What can hang from each mark:
tilufa: lafa luvo visis vudimaf
luvo: mapu sadas
mapu: punul visis
visis: lafek mapu
lafek: lafa luvo punul visis vudimaf
punul: mapu
lafa: mapu sadas tilufa
vudimaf: mapu

Known rows, with every way that one mark hangs from another:
[vudimaf [mapu punul [visis [lafek [lafa sadas] luvo]]]]: [-22.7 -59.4  30.2  21.1 -23.1 -32.7  38.0  39.2 -36.6   5.2 -24.3  -4.7
  15.2 -12.0  27.0  12.1  46.4  17.0   5.2  -2.9  24.8  21.4 -25.4 -12.6
  13.1  29.1 -31.8]
[tilufa [lafa sadas] visis]: [-16.9 -15.8 -37.5  16.6  30.1 -27.2  20.4  -4.2 -65.1   4.4  33.0  34.9
   4.4  -2.0 -17.6 -16.3  76.9 -16.0   6.2 -54.0 -45.3  27.0 -11.6  28.7
 -10.9  65.3  -0.2]
[luvo sadas]: [  2.6  27.4 -12.1  22.2 -19.7  48.8 -42.5  34.9 -50.8 -57.2 -18.2  33.5
   9.9 -10.9  31.7   6.0  61.2  30.5   3.4 -54.9 -47.1  17.9 -26.0  29.5
   3.5   0.6 -13.4]
[tilufa [visis [lafek luvo punul [vudimaf mapu]]]]: [ 23.9 -32.9   0.3  17.6  10.8 -57.8  27.5  43.6 -32.2  42.9 -13.0  12.0
  11.1  27.6  51.9  -6.1   4.6 -22.1   2.1  -1.0 -44.3 -18.1  -4.9  -7.5
  13.1  13.2  29.6]
[vudimaf [mapu punul [visis [lafek lafa luvo]]]]: [ -7.0 -41.4  19.1  33.4 -12.6 -15.2  21.6  38.9 -40.6   3.4 -30.0   8.8
  13.9 -10.7  44.5  18.6  42.8  12.9  17.4   1.7  28.8  10.0 -37.2 -22.4
  26.8  27.2 -16.8]
[mapu punul [visis [lafek lafa luvo]]]: [ -0.7 -11.1   5.9  71.7 -15.8 -10.0   4.0  34.9 -37.7 -10.7  -7.1  -3.1
  11.0  -9.6  37.4  31.4  47.0  10.4  32.0  -6.1  19.5  10.0 -41.7 -20.0
  13.5  27.5 -22.9]
[lafek vudimaf]: [ 22.5   6.8 -12.2  42.8 -21.4   2.8 -31.1  34.3 -39.1 -21.8   9.0  19.1
   1.2 -12.5  39.8  20.8  24.5  -3.3  15.2 -21.8 -54.3  22.3 -27.5  13.5
  21.2 -16.0  18.8]
[visis [lafek lafa]]: [  7.7   5.5 -45.2  55.0   4.4   5.0   0.2  41.1 -43.5   9.1  21.1   2.2
   0.6 -13.3  49.6  54.7  38.8   7.2  23.6 -38.6 -27.6  32.6 -14.8  10.2
  31.2   8.2  30.7]
[visis [lafek [luvo sadas] vudimaf]]: [ 28.7   6.5 -13.6  42.4 -23.6  -4.7 -40.2  51.5  -9.4 -33.2 -10.7   1.8
   8.2  23.2  56.7  10.6  23.3  -3.5   0.4 -24.3 -50.1 -10.9 -21.4  17.7
  18.0 -20.2   2.6]
[lafa mapu tilufa]: [ -6.7  17.5  20.8  21.1  14.8  19.6  20.5  35.6 -49.5 -31.2   1.1   4.4
  12.9 -17.8  13.7  66.2  69.5  15.1  29.1 -63.9  -4.4  -4.0  21.9  28.2
  -2.1  26.0  14.0]
[mapu punul [visis [lafek [lafa tilufa] luvo]]]: [  0.6  -0.6  20.3  77.5 -12.0  -9.2   4.9  42.0 -31.2  -9.0  -8.2  -9.6
  15.1   7.7  21.1  53.4  64.8   8.5  40.3 -13.0  28.7 -12.6 -36.9 -19.2
  18.6  49.0 -13.8]
[mapu [visis [lafek lafa [luvo sadas] punul]]]: [  7.8  -0.3 -30.3  39.8 -21.7   1.6 -16.4  45.7 -53.4   6.6 -32.9  -3.1
   7.0  37.3  47.0  44.0  20.8  18.8  12.0  -8.1  -6.8   0.1 -37.5  -8.9
  -2.3  26.1 -23.4]
[lafek luvo visis [vudimaf [mapu punul]]]: [  7.6 -51.6  31.0  11.9 -56.2 -43.2  11.2  43.4 -27.0 -17.9   9.1  21.7
 -21.0  -8.4  47.7 -13.6  16.1 -23.4 -15.6   0.5 -51.3 -26.2 -20.8  -7.9
  16.7  22.6  10.7]
[lafek [lafa [mapu punul] tilufa] [luvo sadas] visis]: [-18.9  -9.0  -9.6  16.4 -43.2 -10.2  14.8  51.6 -36.8 -40.4  10.0   6.2
 -15.9  15.4  11.1  54.7  56.6  -2.2 -10.7 -49.2 -16.2 -36.4  12.8   0.4
   7.2  55.9  -8.9]
[tilufa [lafa [mapu punul]] luvo visis vudimaf]: [-12.7   3.0 -10.4  18.6  72.7 -29.8  35.2 -26.5  -7.4 -29.4  29.7  25.5
  14.8 -21.2   7.4 -12.0  62.2 -39.9  44.2 -45.9 -27.3 -29.2  10.4  -5.5
  16.1  28.3   1.3]
[tilufa [lafa sadas] [visis lafek [mapu punul]] vudimaf]: [ -0.3 -18.7 -45.0  40.6  52.4 -52.1  86.1  -8.6  -4.3  36.9  19.8   3.9
  39.1  -8.5   1.7 -12.4  74.4 -19.6  54.4 -36.6 -33.5  20.4  -1.1  11.7
  18.9  57.7  -8.0]
[lafek [lafa sadas] luvo punul [visis mapu] vudimaf]: [  1.4 -78.6 -39.1   5.5 -77.8 -84.4  60.2  53.9 -41.9  53.2   8.6 -20.9
 -36.1  32.7  42.9  46.7 -23.2 -22.4 -18.5  -7.3 -72.2  25.1  -8.8   1.1
 -22.5  45.3  -0.6]
[visis [lafek lafa [luvo sadas]] mapu]: [ 13.2 -22.8 -45.2  33.3 -19.6   0.0  19.1  51.3 -35.7   2.2 -27.2  -1.1
   5.9  21.6  65.8  39.9  39.3  16.4  13.7 -51.2 -22.6  29.3 -26.8  19.0
   4.9  18.6  -8.4]
[tilufa [lafa [mapu punul] sadas] [visis [lafek vudimaf]]]: [ -2.9 -17.1 -55.3  39.9  37.8 -59.8  59.7  -1.4  -5.6  25.8  35.7  24.5
  31.6 -14.5 -18.9 -11.1  57.5 -28.6  23.8 -24.1 -18.9  26.8  34.2  12.2
  22.6  20.3 -20.9]
[lafa sadas tilufa]: [-19.6  -0.5  42.2  20.8 -15.6  -0.8  12.5  41.9 -45.5 -30.4   9.1  -9.7
   5.1  -8.5  -6.5  44.5  82.2  19.8  12.7 -62.1 -29.5   8.9   0.6  36.0
 -11.3  41.4   7.4]
[punul [mapu [visis [lafek [lafa tilufa]]]]]: [ 27.7  -8.6 -18.3  42.6  22.9  37.1 -13.2  12.4 -47.5  -6.1  -4.2 -10.3
  14.5   9.1   9.8  47.7  67.4  40.2  34.5 -31.2  21.0   5.2 -26.8 -19.9
   7.6  36.0  15.9]
[visis [lafek lafa luvo vudimaf] [mapu punul]]: [ 21.4 -36.5 -29.3  67.2 -30.6 -45.8  40.3  51.1  -0.2  25.1 -14.0 -11.4
   2.7  -1.1  66.2  43.8  17.4 -12.8  29.1 -14.0 -14.3  36.1 -27.1 -13.5
  34.6   2.4  -7.2]
[mapu punul]: [ -9.2  14.2  28.0  52.2 -10.8  15.6   3.7  30.7 -35.9 -37.6  -4.0  18.6
   1.2 -54.0  32.8  14.8  67.3  13.9  24.9 -40.1 -21.4  28.2 -21.5   1.3
  16.5  12.6 -15.6]
[luvo [mapu [visis [lafek lafa]]] sadas]: [ 28.8  -5.3 -66.5  30.4 -11.4  41.3 -63.7  27.5 -21.1 -16.3 -34.1  26.5
  38.1  22.8   6.2  20.1  61.0  54.3  39.4 -31.7  -4.9   9.7 -37.9   0.6
   1.8   8.5 -22.5]
[vudimaf [mapu punul [visis lafek]]]: [  0.9 -14.7  28.6  41.2  -2.5  12.6  22.5  27.5 -35.7  -7.0 -26.2  26.3
  34.3 -33.4  34.4  -4.0  58.3  32.7  38.5  -0.3  21.6  14.6 -27.5  -5.7
  26.3  12.9 -23.3]
[punul [mapu [visis [lafek lafa vudimaf]]]]: [ 42.3 -22.8 -46.0  42.3   7.5  23.8 -29.1   6.4 -40.1   1.5   0.0  -3.6
  14.8   5.4  26.2  22.3  26.0  26.9  25.6  -4.1  -2.6  26.7 -32.6 -26.2
  17.1  -4.2   9.9]

Rows:
[-31.1 -18.9 -26.6  15.9  36.5 -35.7  59.6 -10.2 -42.5   0.0  23.9  32.8
  16.9 -32.8 -27.6 -12.1  81.1 -14.3  13.5 -52.2 -12.2  33.0  25.3  16.0
  -4.4  50.8 -32.7] | [tilufa [lafa [mapu punul] sadas] visis]
[ 22.7 -60.7 -15.8  23.3  -9.6 -13.7 -14.2  13.4 -31.7  -5.9  -4.2 -29.4
   4.6  16.8  20.3  15.3  25.8  18.1  -2.3  -9.7  -3.2  22.4 -26.9 -21.5
 -11.3   8.1  -6.6] | [punul [mapu [visis [lafek [lafa sadas] luvo vudimaf]]]]
[-19.7  -4.7 -26.7  32.6  42.9 -25.8  51.5 -10.9 -10.6  -4.8  12.2 -15.5
  33.0 -26.6  -5.4  31.4  61.3  -6.8  50.4 -16.8   8.4   7.7   9.7   8.6
  15.1  33.4 -36.7] | [tilufa [lafa [mapu punul [visis lafek]] sadas] vudimaf]
[-18.8 -60.2  -2.6  22.7 -45.9 -58.0  17.8  33.6 -33.8 -10.7  -5.9 -18.6
   5.8  -2.3  10.1  38.4   8.4 -10.4  -7.5  -3.2   6.2  35.4  -4.4 -13.8
  -2.6   0.5 -44.6] | [lafek [lafa [mapu punul visis] sadas] luvo vudimaf]
[ -3.2 -28.0 -49.8   7.1  45.2 -40.6  60.7 -15.0 -44.4  24.9  17.9  13.1
  25.7   6.5  -3.1  -7.4  64.8 -22.6  36.1 -49.6 -53.4  22.1 -15.0  26.8
  -8.1  68.6   7.3] | [tilufa [lafa sadas] [visis mapu] vudimaf]
[ 13.0 -16.9 -17.3  22.1 -35.2  -4.1  61.0  35.1 -59.9  27.9   4.1  18.0
 -12.9 -13.2  49.0  27.9  25.9  16.5  30.3 -33.3 -61.9  16.1  -9.1  19.2
 -28.8  51.2   2.7] | [lafek punul [visis mapu]]
[ 13.3  -8.5 -57.1  22.6 -18.2 -35.6   4.7  62.8 -13.5  19.8 -26.4 -15.4
  -5.2  33.9  63.3  67.3 -14.8 -12.9  -8.7  -9.8 -30.8   6.5  13.2  -8.4
  27.5 -18.3  -6.2] | [visis [lafek [lafa mapu] [luvo sadas] punul vudimaf]]
[ 13.3 -54.9 -23.4  14.4 -15.8 -58.1  16.7  46.8  -8.3  35.4 -14.2 -51.6
 -28.6  21.9  49.0  52.9  -5.1  -7.7 -23.2 -12.5 -33.9  24.2   0.9 -28.5
   9.6   5.9   8.8] | [visis [lafek [lafa sadas] luvo [punul mapu] vudimaf]]
[ 17.6  15.2  -6.8  55.4   0.4  16.0   6.9  31.1 -53.5  12.7 -11.8   6.1
  22.5  -1.8  40.0  31.8  33.4  30.5  47.5  -6.7  -8.9   8.7 -24.7   4.5
  -9.4  19.4 -12.5] | [mapu [visis [lafek punul]]]
[ 18.8 -11.8 -70.8  33.8 -52.1 -35.5   4.0  45.8 -49.0  44.9  31.7  12.1
 -32.3  13.6  40.0  56.5 -22.3 -21.3  -0.6   6.4 -78.1  11.4 -10.7 -14.3
  26.7  20.8  34.2] | [lafek lafa punul visis vudimaf]
[  5.9 -36.4  40.7  28.4 -18.5  -0.3 -33.5  26.0 -24.0 -41.1 -37.0   7.3
   5.8 -13.5  19.8   6.3  67.4  25.8  31.6 -32.1   7.2 -12.1 -53.4 -18.0
 -30.8  37.4 -37.8] | [lafek [luvo [mapu punul visis]]]
[ 21.6  -6.1  23.1  78.0 -24.0 -16.1 -11.2  32.0 -13.6 -19.9  -8.0   2.1
  25.0  -6.3  37.6   3.1  34.6   3.7  38.5  10.2  -0.4  -4.8 -39.1 -12.2
  12.7   1.2 -29.3] | [mapu punul [visis [lafek luvo vudimaf]]]
[ -9.3 -61.7   1.1  22.4 -32.8 -68.5  28.6  57.8  -1.8  17.2  -7.4 -20.7
  -5.4  -0.1  45.3  28.3  13.7 -19.3 -16.2  -1.5 -17.3  23.8  -7.9 -12.0
  44.1  -0.9   0.9] | [visis [lafek [lafa sadas] luvo [vudimaf [mapu punul]]]]
[ 26.8 -41.1  19.8  36.9 -36.2 -21.1 -51.8  30.3  -2.8 -31.9 -33.8   8.6
  10.4   3.7  19.8   4.0  36.5   7.6  28.6  -3.7  -7.6 -11.1 -54.6 -26.1
 -10.2   9.2 -31.4] | [lafek [luvo [mapu punul visis]] vudimaf]
[  5.7   2.4 -34.2   5.2  12.7  28.6 -64.2   4.1   3.5 -59.2 -20.6  45.3
 -12.7   8.5   7.1  -4.3  87.1  13.9  22.6 -67.4 -37.9 -15.0 -38.1  16.1
  -2.5  21.4 -24.2] | [tilufa lafa [luvo mapu sadas]]
[-18.9  -4.7  -4.4  16.7  -2.8 -15.8  11.2  43.8 -40.4 -30.1 -19.6  11.4
  10.7  23.4   1.3  41.4  68.8  -6.9  -6.0 -56.5   2.1 -17.8  11.1  -8.0
  12.9  44.8 -14.1] | [lafek [lafa [mapu punul] [tilufa visis]] [luvo sadas]]
[ 19.9 -16.2  -2.1   9.0 -24.6 -28.5  -3.2  66.5  -8.1   9.4 -51.2  -0.6
  -0.6  31.7  72.1  21.3   1.5  -2.9 -13.7   1.2 -42.0 -14.4 -10.5  -1.9
  27.9 -13.2  -3.6] | [visis [lafek [luvo sadas] punul [vudimaf mapu]]]
[-22.7 -29.4  14.6   5.0 -10.0   6.7  30.2  11.4 -67.5 -29.4   4.1   3.7
  32.4 -31.1  -2.1  15.9  50.5  38.3  20.2 -39.4   2.6  39.7  13.5  35.4
 -46.2  10.7 -41.4] | [lafa [mapu visis] sadas]
[  6.3 -19.3 -59.0  39.6 -41.7 -26.0  21.9  30.3 -33.6   1.6  46.2  21.4
  -7.0 -25.7  22.1  39.2   4.6 -17.6   8.2  -7.1 -40.9  19.9  16.8  -8.6
  34.7   0.3  10.7] | [lafek [lafa [mapu punul]] visis vudimaf]
[ 22.9 -12.9 -41.1  12.0  84.7 -43.1  26.0  -6.3 -19.5  34.8   0.1 -16.4
  -7.8  30.3  36.6  12.3  40.5 -39.9  19.8 -28.0 -41.4 -39.6 -13.4 -30.1
  11.0  67.4  35.5] | [tilufa lafa [visis [lafek luvo [punul mapu]]] vudimaf]
[ 13.9 -29.3  -5.7 -12.9 -44.9  -6.7 -28.2  49.1 -23.9 -19.1 -29.1  11.6
 -27.1  25.6  35.6  13.1  33.7  21.9  -8.9 -42.1 -64.7 -43.3 -18.6   0.2
 -41.0  50.5 -12.6] | [lafek [luvo mapu sadas] punul visis]
[ 27.5 -12.9  -4.5  57.8 -36.8 -15.2  17.8  50.6  13.3 -16.9 -38.0   5.6
  23.4   4.5  62.3   2.3  38.1   9.9  27.9 -23.6 -27.2  16.4 -24.6   8.9
  18.4 -13.0 -38.0] | [visis [lafek [luvo sadas] vudimaf] [mapu punul]]
[ -0.1 -36.6 -15.8  38.0 -33.0 -35.3  -1.6  32.5 -40.2 -13.4 -10.9  -2.1
   2.2  -0.7  32.3  46.4   4.3 -16.4   7.2   2.3  10.4  17.3 -21.3 -25.8
  13.0  -1.2 -27.3] | [lafek [lafa [mapu punul visis]] luvo vudimaf]
[ -9.6 -20.7  41.2  23.3 -15.9  19.1  11.4  21.1 -55.3 -23.1 -33.6  34.0
  24.3 -37.0  25.3  -4.4  59.3  29.8  27.1  -5.6  16.0  18.5 -38.2  -7.8
  15.3  20.0 -28.8] | [vudimaf [mapu punul visis]]
[ 39.9 -40.0 -26.9  36.1   0.5   3.5 -30.4  13.5 -37.3  -6.3  -7.9 -16.2
   2.4  18.5  38.6  22.6  22.7  15.7   9.0  -6.5   0.7  10.0 -40.1 -30.8
   1.1   5.6   7.2] | [punul [mapu [visis [lafek lafa luvo vudimaf]]]]
[ 38.4  -5.1 -35.0  53.2 -13.3 -20.2  48.3  47.4 -13.8  49.7 -22.9  -1.5
  14.9  -0.2  67.4  42.8   7.7   8.8  46.9 -10.8 -42.9  37.6  -8.0  12.1
  14.3  -7.7   0.5] | [visis [lafek punul vudimaf] mapu]
[-25.6 -20.7  64.7  38.2  -5.9 -26.1  56.4  35.5 -16.8 -27.9  -7.8 -27.4
  36.4 -10.5 -11.5  42.2  80.5  26.1  34.0 -36.0  40.1 -10.8  26.4  16.3
 -25.6  39.3 -49.2] | [lafa [mapu punul [visis [lafek luvo]]] sadas tilufa]
[  4.6 -54.1 -14.4   1.2 -42.6 -51.3  -3.1  54.2 -58.3  40.6 -46.3  -3.2
 -20.0  39.0  57.0  53.7 -25.7 -19.9 -14.1  28.1 -13.1   8.0 -45.8 -35.7
  17.3  19.8  -0.3] | [lafek lafa luvo punul [vudimaf [mapu visis]]]
[ 14.4 -16.6  14.1  28.0 -25.5 -18.7 -10.7  55.5   5.6 -26.8 -37.5  11.3
  12.3   6.8  59.1  -5.0  30.5   0.2  -6.2  -7.1 -25.0 -10.4 -18.4  -1.9
  42.9 -20.4 -14.7] | [visis [lafek [luvo sadas] [vudimaf [mapu punul]]]]
[  9.0 -58.9 -20.2  36.9 -32.8 -64.9  -6.2  51.7  25.2   9.6  -5.1 -26.3
  -4.6   3.0  23.5  37.0  28.0  -6.1   7.4 -21.7 -21.4  17.8 -12.3 -18.1
  21.9   2.2  -5.7] | [visis [lafek [lafa sadas] [luvo [mapu punul]] vudimaf]]
[  9.8  -9.2  13.0  49.7 -20.0   3.9  33.0  45.7  -5.1 -25.6 -42.3   5.6
  18.5 -11.9  59.5   4.4  64.9  27.4  29.2 -47.7 -12.5  17.6 -21.6  16.2
   0.0  12.2 -44.4] | [visis [lafek [luvo sadas]] [mapu punul]]
[ -4.1  -3.3  32.4 -21.0   5.4  23.2 -24.5  21.4 -12.6 -67.8 -27.2  16.6
  11.6  -2.3  50.8 -11.5  42.1   9.8   8.8 -40.5 -52.6 -31.1 -18.7  14.4
  22.6 -19.2   9.5] | [tilufa [luvo sadas] [vudimaf mapu]]
[ 23.1   7.7 -64.1  56.4 -11.8 -30.4   5.4  54.6 -20.2  49.5   2.4  -6.9
  -8.2   9.6  57.5  70.9  -7.5 -12.9  18.9   0.6 -44.5  28.0  -8.8 -10.7
  48.3 -10.4  28.0] | [visis [lafek lafa punul vudimaf]]
[ 31.1 -31.6 -67.1  13.9 -32.0 -19.2   0.7  26.2 -40.5  36.1  20.1  -2.6
 -39.4  10.7  34.1  46.8 -15.3  -6.9 -13.2  -1.5 -64.5  13.9  -8.3 -38.7
  20.6  21.4  34.0] | [lafek lafa [punul mapu] visis vudimaf]
[ 38.3 -21.2 -25.0  12.3 -26.6  -5.5   0.5  20.7 -33.6  12.0  12.5   3.4
 -26.5  -2.1  35.8  14.6   2.6   5.8  -2.1  -5.8 -72.3  -2.8  -2.5 -20.8
  -2.4  14.8  22.4] | [lafek [punul mapu] visis vudimaf]
